Every row comes from one small tree of marks. The marks that hang from a mark follow it in brackets, in the order of their numbers. Every link used is in the known rows. Which tree was each row made from?
Known rows
K_772[K_142]: [ -1   2  -6  29  -6   7 -14   2   6   3  16  -1  10  24  -2  -3  -3   6
 -11 -12 -20  -5  -9  -3  18  -4  35  -4 -17  -4  23  14  -5   3   9 -19
   0  -2   4   1  25 -16   1 -17  -5  14  -8  11  -9   4  11 -10  -5   7]
K_57[K_108[K_118[K_898]] K_405 K_989]: [ 10   3  -1  25 -18 -29 -16   2  15 -28  -6   6  19   8   3 -22 -10 -25
  42  -6  -7  -4   9  -2  12   8  -7  15 -11   4 -38  15   1   4 -14  -9
  -4 -27 -13   2  31  42  21  10   9 -19  19  -8 -32  27  -2  14 -15 -14]
K_898[K_142[K_989] K_711]: [ 15  -3  -8 -10  -1  15   4  12   1  40  35  -1  11  34  26  16   3  15
 -25  -9  15 -11 -24  -2  50  -1  32 -15 -16   3  32   9 -23  10  31 -19
  -7   8  -6   8  -1 -49  15 -23   2  16  -6  13   6 -16   4 -25  -9   7]
K_108[K_57[K_405 K_748] K_118]: [ 29   0   5  34 -16 -36  -4   6   5 -26   6   4  17   3  21 -34 -21 -23
  24 -10 -22  -4   2  -2  27   7 -10  19  -8  10 -44  15   6  -4  -1 -15
  -8 -13  -7  -5  34  21  20   9  29 -17  23 -11 -13  57  33   3  -6  14]
K_898[K_118[K_108] K_711]: [ 23   5 -14   0  -1  19  14  11   4  33  13 -13  16  35  15   7  11  -2
 -15  -4  19  -7 -17  11  29   2  10  -5 -28  14   9  10 -26  17  34 -11
  -7   0 -10  18 -14 -43  -2 -16 -21   9   7  10  17  18 -33 -11   1   6]
K_142[K_898[K_118] K_989[K_57[K_405 K_748]]]: [ 13   2  -2  21  -3  -7  -4  21  -3  22  17  12  20  14  22  10   4 -14
  -9  -7 -15  -9 -28   1  36   4  25 -16  -2  14   1  15 -18  -8  25 -17
  -5  -4  -1   0  26   0  11  -2   1  10   7   8 -22   7  47 -14 -32   6]
K_108[K_118[K_772 K_898[K_711]]]: [ 26   5  -4  21  -5  11 -10  11  11   0  26 -16  15  29  11  -6   3   3
  -8  -7  23  -7 -12   5  38  -2   2  -1 -48   8 -13   8 -16  25  18 -11
  -5 -16 -18  19   3 -11  20 -23 -22  10  30   2   6  26 -37  15   1  -2]
K_772[K_142[K_989[K_57[K_108]]]]: [-17  10  -4  32  -8  -8 -13   9  -3   7  12   6  16  23 -10   3  -3 -10
  -8 -12 -19  -6 -13  -4  21   0  48 -16  -9  -1  22  14 -13  -4   1 -18
  -6  -3   5  -1  29  -2   7 -18  -3   9 -16   9 -27   0  23 -10 -14   0]
K_108[K_118[K_898 K_989]]: [ 28   7  -4  16 -10  -5 -10   8   9  -7  32 -13  17  26   3 -14   3  -9
   2  -9  14  -4 -18   7  41  -4   8   4 -28   5 -20   7 -19  16  13 -11
 -11 -11 -17  11  18  -8  13 -20 -15  11  28   2  -7  10 -22  16   1  -6]
K_772[K_142[K_989[K_57[K_108 K_405]]]]: [-17   8  -6  39 -11 -14 -14  12  -5   2   4   9  16  18  -7   2  -7 -14
  -3 -13 -23  -5 -13  -5  13   0  41 -15  -8  -3  11  15  -9  -5  -3 -17
  -4  -3   6  -4  33  10   5  -9  -5   1 -12   5 -27  29  35 -11 -19  -3]
K_748[K_57 K_142[K_772 K_898[K_711] K_989]]: [  9  -8  -8  39  13   6  -3   8   8  44  14   4   1  30  21  23  -2  12
  -5  -8 -27 -13 -28  -1   6   1  23 -26  11 -20  54  13 -26 -11  21 -26
   7 -19   8 -20  45 -25  30 -14  36  23 -21   8 -13 -31  26 -28 -27   2]
K_898[K_118[K_108 K_772] K_142[K_989] K_711]: [ 32   4 -27   4   0  25  13  20  -4  44  37 -21  15  45  21  14  16   9
 -33  -5  46 -10 -32  11  37   0  31 -16 -43  16  25   3 -46  20  49 -17
 -16  15 -14  17 -22 -60  10 -32 -23  24   7   7   8   8 -48  -6   3   9]
K_898[K_118[K_108 K_989] K_142 K_711]: [ 33   7 -24 -10  -3  21  18  14  -2  43  38 -21  17  45  19   6  17   3
 -28  -8  47  -6 -24  13  43  -4  26  -8 -37  20  18   3 -43  21  50 -12
 -17  24 -19  16 -23 -58   5 -25 -27  21  21   8  18  27 -42  -9   9   7]
K_142[K_772 K_989]: [  9   1  -8  18  -5   6 -11  13   1  19  20   3   8  22   7  13  -1  -3
 -14 -11 -19 -13 -28  -1  15   2  39 -23   2 -15  18   9 -18   0  20 -25
  -7  -8   3 -12  23 -22  17 -19  17  15 -15  11 -26 -33  16 -13 -20   4]
K_57[K_108[K_118] K_405 K_748]: [  7   0   5  41 -17 -36   0  -2  17 -29 -10  10  17   3  19 -31 -18 -22
  32  -8 -24  -4  14  -6   6  15   1  13  -2  11 -37  17  13  -4 -10  -9
  -3 -20  -5   5  36  44  13  13  29 -27  11 -10 -23  40  32   3 -10   4]
K_898[K_142]: [  7   0 -10  12  -6   6  -3   6   9  19  29  -1  11  27  19  -1   1  14
 -13  -9   2  -6  -8   2  20   0  30  -6 -17   3  19  12 -11   7  21 -19
  -2   7  -2   8   7 -28   7 -12   8  11  -1   8 -12  -6   6 -16  -4   8]
K_989[K_57[K_108 K_748] K_142[K_772]]: [-22  17   3  41 -11 -14  -9  12   7  -7  -5  14  20  11   1  -9  -2  -9
  -4 -10 -31  -9  10  -1   6  15  47 -27   0   1   7  17  -6  -1   2 -18
  -1  -7   8  -8  27  60  31  -7  17  -5  14   7 -53  32  43   0 -25   9]
K_108[K_57 K_118[K_772]]: [ 24   7  -5  33 -13 -17 -10  11   4 -17  18 -12  16  17  10 -25 -12 -15
   8  -8   0  -4  -6   6  20   0   4  12 -28   3 -27  10 -16   8  12 -17
 -12 -12 -10   4  14  -4  24 -10   2   1  25  -9 -15  37 -15  14   6   7]
K_118[K_108 K_772 K_898 K_989]: [ 13  18 -24  41 -11   7  -8  11   1  -7  25 -27  18  42 -13  -3   9  -7
 -17  -3  34   2 -24   9  -5  -7  14  -5 -56  11 -15   3 -34  26  23 -10
 -14   3 -15  29  10 -16   0 -19 -51  21  36  -2  -5  51 -61  21  15  -7]
K_57[K_108 K_748[K_142]]: [-13  -3   3  41  -3 -30   3  -9  20 -15 -14  10   9  19  19 -20 -12   0
  25  -3 -32  -4  19  -6   0  13  18   3  -5   5   8  22  12  -4  -6 -16
   4 -20   7   1  41  23   8   7  31 -16  -6  -1  -8  22  19  -9  -7   4]
K_898[K_118]: [ 15   1  -7   9  -3   7   2   9  10  18  12  -3  13  24  21  -1   4   0
  -7  -8  -5  -6 -10   9  23   0  22  -5 -17   6   6  13 -17  10  23 -16
  -4  -4  -3  10  -1 -29   1  -8  -8   1   4  11  -4  -7 -13 -10  -8   4]
K_108[K_118[K_772[K_142[K_989]] K_898]]: [ 23   4 -10  38  -6   3 -23  12   6  -9  33 -15  14  27  -5  -8   1   0
  -8  -9  10  -6 -25   1  38  -5  22  -3 -39  -2   3   6 -17  12  13 -17
  -7 -16  -9   5  23 -11  17 -33 -12  23  10   3 -13   3 -25  19  -3   0]
K_772[K_142[K_898[K_118[K_989[K_57]] K_711]]]: [  9   9  -6  12   6  27 -11  17  -3  39  34  -7  17  34   2  16  13   1
 -30 -12  11  -7 -27   7  51  -8  39 -14 -27  10  31   9 -27   6  39 -15
  -7   8  -9   4   7 -28   9 -27 -31  34  11  17  10  23  11 -12 -12   3]
K_748[K_142]: [ -5  -5  -5  31   2 -11  -3  -1  14   4   4   4   4  27  15  -3  -5  12
   5  -4 -24  -3  -1   0   6   0  17  -6 -10  -7  22  17  -4   3   5 -18
   8 -14   8   3  29  -7   5  -4   8   2  -1   6  -6   5   7 -13 -10  -3]
K_108[K_57 K_118]: [ 24   4   2  21 -12 -20  -7   9   6  -8  16  -5  16  13  12 -24 -12 -15
  13 -11 -10  -6  -6   5  38   3   0  15  -9   3 -21  12  -6   1   9 -17
  -8 -15  -8  -1  19  -8  23  -7  19   1  14  -5  -4  19   8   3  -1   7]
K_118[K_108[K_57[K_748]] K_772 K_989[K_142[K_898]]]: [ 18  18 -11  46  -8 -10 -11  15  -3 -14  24 -20  22  31 -10 -17  -1  -8
 -12  -1   7  -3 -11   7  15   2  17   1 -29  12 -15   6 -30   5  36 -16
 -16   5  -7   9  24  19  24 -17 -19  25  45  -8 -29  78  -9  17   7   5]
K_772[K_142[K_898[K_118]]]: [ 14   0  -4  22   3  20 -15   8   9  29  29  -5  12  26   5   5   6   6
 -15  -9 -13  -9 -20   5  37  -4  32  -3 -13  -1  31  13 -11  -3  32 -18
  -1  -4   2  -1  19 -29   3 -23  -6  33  -9  16  -3 -11   7 -11 -14   4]

Write each row's tree
[ 21  11 -16  51 -12  -8 -20   5  -2 -27  10 -19  19  29 -15 -20  -7  -9
   4  -6  13   1  -9  -1   0  -2  10  13 -54  11 -20  11 -12  10   4 -20
 -13  -4 -12   7  31   2  11 -12 -20  18  24  -8  -7  59 -34  22   9  16]  K_118[K_108[K_57[K_748 K_989]] K_772[K_142] K_898]
[  6  12 -14   8  -4   2   3  17  -4  16  18  -3  18  29  11   0  10 -10
 -16 -11   9  -2 -21  12  21  -6  34 -14 -27  13  -5  11 -35  13  23 -15
 -13  10 -10  12   0 -17   7  -8 -29   3  22   9 -10  23  -6  -2  -7   0]  K_898[K_118[K_989[K_57]]]
[  8  -1  -2  24   1  11 -22   9   3  22  31   0  11  26  -4  14   1   7
 -16  -9 -21 -10 -29  -2  42  -5  35 -10  -3  -9  37  11 -11  -9  25 -21
  -1  -8   5  -5  37 -28   8 -29   4  35 -21  14 -12 -27  23 -16 -17   0]  K_772[K_142[K_898 K_989]]
[ -2   3   0   8  -1   0 -25   9  11   3  13   7  16  19   2   3   2   7
   5  -1 -28  -8  -4   0  32   3  21  -7   1  -7   7  14 -13  -2  18 -19
   2 -10   2  -2  28  22  26  -9  -7  13  14   9 -37  -9  27  -6 -24  -9]  K_57[K_989[K_142[K_898]]]
[-11   1  -4  57  -6 -22  -5   9   1  -6 -12  19   9  11  15  -2 -10  -4
   4  -9 -34  -4  -6  -6 -14   7  26 -21  -7  -1   3  20  -1  -3  -7 -22
   6  -7   8 -12  41  40  18  13  16 -10  10   1 -26  50  59 -10 -26  10]  K_989[K_57[K_405 K_748[K_142[K_772]]]]
[ -8  23 -15  49  -6  -2 -13  19  -5  -6  21 -12  24  33 -14  -4   9  -5
 -23  -1   7  -2 -18   6  10   2  34 -21 -35  17  -8   7 -36   9  28 -14
 -12  11  -6  15  21  37  20 -17 -41  24  44  -3 -40  65   6  16  -4   0]  K_118[K_108 K_772 K_989[K_57[K_748] K_142[K_898]]]
[-14   1  -6  30   1 -16  -2  10   1  11   7   9   8  26   9   8  -2   4
  -2  -5 -25  -4 -19   0  18   0  32 -22  -6  -5  26  16 -16  -1   1 -21
   4 -10   6  -2  33  -6  12 -10   3   3  -8   7 -21   2  27 -15 -20  -3]  K_748[K_142[K_989[K_57]]]
[  8   9 -19  39  -4 -19  12  12  -3   2   0  -3  17  28  10  -8   5 -17
   0  -6   4   2 -13   7   5   1  20  -9 -27  18 -12  12 -27   8  15 -14
  -8   6  -6   8  20   9   1   4 -17  -5  25  -2 -13  68   3   3  -5   4]  K_898[K_118[K_108 K_989[K_57[K_405 K_748[K_142]]]]]
[  0  -9  -3  25   1 -25  -8  -7  14 -19  -9  15   7  19  19 -14 -10   6
  25  -1 -35  -2   6  -8   6   5  17   1  -7  -2  -2  21   1  -4  -8 -24
   2 -13   1  -8  48  20  14  10  19 -15   3   2 -10   6  30  -7 -13   4]  K_57[K_748[K_142] K_989]
[ 15   1 -10   5  -3  28  -2  12   4  43  33  -2   8  30  23  15   4  14
 -25 -12   9 -12 -15   2  27   2  37 -19 -19  -2  36   9 -18  13  34 -22
  -3   8  -6  -2  -3 -35  25 -22  11  20   1  14   2  -6   5 -22 -11  14]  K_898[K_142[K_772] K_711]
[-11   6  -2  39 -12 -19  -3  10   0 -11  -6  17  17  10  17  -6  -9 -11
   1 -10 -26  -1  -4  -5  -4   5  20 -13 -18  14 -21  19   0   1  -6 -15
   1   0   2   8  28  30   5  15  -6 -17  20   2 -22  56  56 -10 -18  10]  K_989[K_57[K_405 K_748]]
[-12   6 -11  45 -11 -28 -14   5  11 -11 -18  15  14   9   4 -11 -14 -16
  29 -10 -37  -6  12  -4 -29  10  18 -10   8 -13  -6  17 -16  -9 -12 -22
  -1 -12   7 -19  40  55  30  16  19 -20   6  -5 -65  28  30  -7 -25  -5]  K_748[K_57[K_108 K_405 K_989[K_142[K_772]]]]
[ 19 -11  -6  45   5 -14  -1   9   9   2   7   6   9  20  28  -1  -5   4
   4   0 -19  -7 -16  -1  12   4  14  -9 -10   5   9  17 -10  -5  20 -19
   2 -16   3  -3  38   6  13   0  14   4  10   0 -12  30  25  -5 -23   1]  K_57[K_405 K_748[K_142[K_898[K_118[K_772]] K_989]]]
[  7   0   2  18   5  25 -17   6   7  33  28  -4  10  29   3  14   3  14
 -21  -9 -11 -10 -17  -2  41  -4  28  -7 -16  -2  37  13  -6   1  28 -17
   2  -4   1   2  22 -28   9 -25  -5  32  -5  16  16   5  18 -18 -12   3]  K_772[K_142[K_898[K_711]]]
[ 11   4 -15  58  -7 -21   1   3   3 -19  -2 -12  12  28   4 -21 -11  -5
   7  -1  -3   0   0   3 -15   5   6   7 -33   7 -12  14 -12   6   9 -19
  -6  -8  -2   7  30   0   9   0   2   2  19 -11  -5  67 -18   7   9  14]  K_118[K_108[K_57[K_748[K_142]]] K_772]
[  9  21 -12  42 -13 -13 -18  23  -1 -22  25 -11  23  23  -7 -12   4 -12
  -7  -9  17  -2 -13   8  30  -4  17 -14 -44   7 -30   6 -33  22  10 -10
  -7  -4 -13  11  13  46  29 -16 -44   6  62  -5 -44  78  -7  30  -8 -11]  K_108[K_118[K_772 K_898 K_989[K_57[K_405] K_142]]]
[  7  -5  -7  58  -5 -45   2   1  16  -7  -7   3   9  18  13 -14 -14 -14
  37  -9 -24  -4  -3  -3  -1   5  -5   1  -1 -10   2  17 -10  -8 -16 -15
   6 -31   4  -6  52  16  19   9  35 -15  -2 -11 -33  16   5  -2 -16 -10]  K_748[K_57[K_108[K_118[K_898]] K_405] K_142[K_989]]
[ -9   7   1  24  -9 -18 -17   1  14 -20  -9  15  17   9   3 -19  -8  -9
  21  -6 -36  -9  16  -6   4  16  33  -8   7  -6  -8  17  -2  -6  -3 -22
  -6 -15   2 -17  37  60  34  -1  26 -13   8   3 -45   5  32   1 -21   3]  K_57[K_108 K_748 K_989[K_142[K_772]]]
[  9  17 -12  11   0   7   3  22  -4  13  22  -8  22  34  17   0  13   1
 -33  -8  23  -5 -13   9  35  -2  38 -25 -45  21  -5   8 -46  25  34 -14
 -14  15 -13  13 -11  10  24 -18 -49   1  51   9 -11  80  -8   6  -5   7]  K_898[K_118[K_772 K_989[K_57[K_748] K_142]] K_711]
[  6  10   6  16  -9 -15  -1  11   3   1  10   5  22  19  10  -4  -2 -17
   4 -10   5  -8 -12  -2  48   8  19 -10 -20  17 -10  13  -7   5   0 -11
  -9 -18 -10  11  22  11  22 -14   5  -4   8   3  -8  13  12   1 -16   3]  K_142[K_989[K_57[K_108[K_118[K_898[K_711]]] K_748]]]
[ 11   6 -22  14  -3  10   1  25  -7  32  32  -6  17  33  22   9  12   3
 -28  -9  26  -6 -29  10  28  -3  50 -24 -34  14  22   8 -43  12  32 -22
 -13  14  -7   9 -10 -35  15 -24 -19  16   8   9 -20  -5 -13  -5 -11  10]  K_898[K_118[K_772] K_142[K_989[K_57]]]
[ 10   5   1  21  -8 -20 -23  14   2 -11   9   9  19   8   5  -8 -13 -11
  15  -4 -27  -6  -2   0  26   3   0   6   3  -6 -16  16  -9  -6  12 -19
  -1  -9   2  -8  33  28  31   7   5   2  25  -2 -38  45  38  -4 -22  -3]  K_108[K_57[K_405 K_989[K_142[K_898]]]]
[ 21  10 -10  -6   2  23   1  19   1  32  29  -9  16  32  15   7  14   2
 -31 -10  13 -11 -17  11  44  -2  36 -22 -20   0  19   5 -42  20  46 -16
 -11   7  -9  -3 -12 -17  27 -26 -23  14  25  17  -8  34 -12  -5 -10   0]  K_898[K_118[K_989[K_142[K_772]]] K_711]
[ 16  11 -22  11  -5  16   1  23  -7  38  41  -5  16  31  16   6  14  -4
 -29 -16  22  -7 -27  12  24  -3  57 -27 -21   9  23   5 -45  11  38 -22
 -16  21 -11  -4  -6 -27  20 -21  -9  21  14  13 -17   6   0  -5 -11  11]  K_898[K_118[K_989[K_57]] K_142[K_772]]
[ -6   4 -10  24  -4 -17 -12   3  10  -4  -3   9  14  19  10  -6  -6   5
  13  -8 -31  -3  -1  -3  -4   1  19  -9  -5  -8   0  16 -23  -2  -5 -23
   0  -4   6  -6  32  21  20   5   1  -8   6   1 -42  -3  20 -10 -15  -1]  K_748[K_57[K_989[K_142]]]
[-16  20  -7  20  -7  -7 -11  16  -3   0  20   1  20  26  -4   0   5  -3
 -20  -8  -9  -2 -14   6  26  -3  38 -22 -18   3   1  10 -30  12  14 -16
  -6  10   0   7  14  21  20 -11 -33   5  32   8 -35  41  19   0 -10  -6]  K_118[K_989[K_57 K_142]]
[ 17  18 -11  33  -7   0 -15  19  -5  12  32 -17  20  28 -14  -5   2 -15
 -15  -6  -2  -9 -20  10  27   2  22  -7  -4  -5   6   3 -32   0  41 -18
 -13   4  -3  -7  23   3  33 -24  -3  37  25   1 -34  40   0   6  -4   2]  K_118[K_108[K_57] K_989[K_142[K_772 K_898]]]
[  2  16 -15  22  -8  -4  -5   9   0  -3  21 -13  19  34 -12  -6   6  -4
 -13  -4   0  -2 -13   7  19   0  22  -9 -19   1  -2   6 -30  13  25 -13
 -10   8  -2  10  15   4   9 -19 -28  15  24   2 -30  39 -13   4   4  -6]  K_118[K_108 K_989[K_142]]
[  1  -6  -9  34   3  -4  -7   7   7  16  12   5   2  25  12  11  -3   6
  -4  -7 -27 -10 -21  -1   8   2  34 -23   5 -21  35  13 -17  -2  13 -26
   3 -16   8 -19  38 -16  21 -16  28  13 -18   8 -20 -21  16 -14 -21  -1]  K_748[K_142[K_772 K_989]]
[ 27   9 -18  12   3  28   2  17   2  34  31 -23  17  42   7  11  17  -3
 -25  -4  31  -7 -27  14  31  -3  17  -7 -37  17   9   4 -40  17  55 -11
 -14   6 -17  21  -6 -38   7 -22 -42  31  26   6  11  31 -39   1   2  -2]  K_142[K_898[K_118[K_108 K_772 K_989] K_711]]
[ 30   2 -24  12  -6  19   6  20  -2  44  36 -11  13  34  13  11  13  -1
 -24 -10  18 -13 -34  10  28   3  42 -20 -11  -1  32   4 -40   5  43 -23
 -14   8  -6  -9  -2 -51  14 -31  13  31 -15   9 -17 -33 -23 -11 -10  13]  K_898[K_118[K_108] K_142[K_772 K_989]]
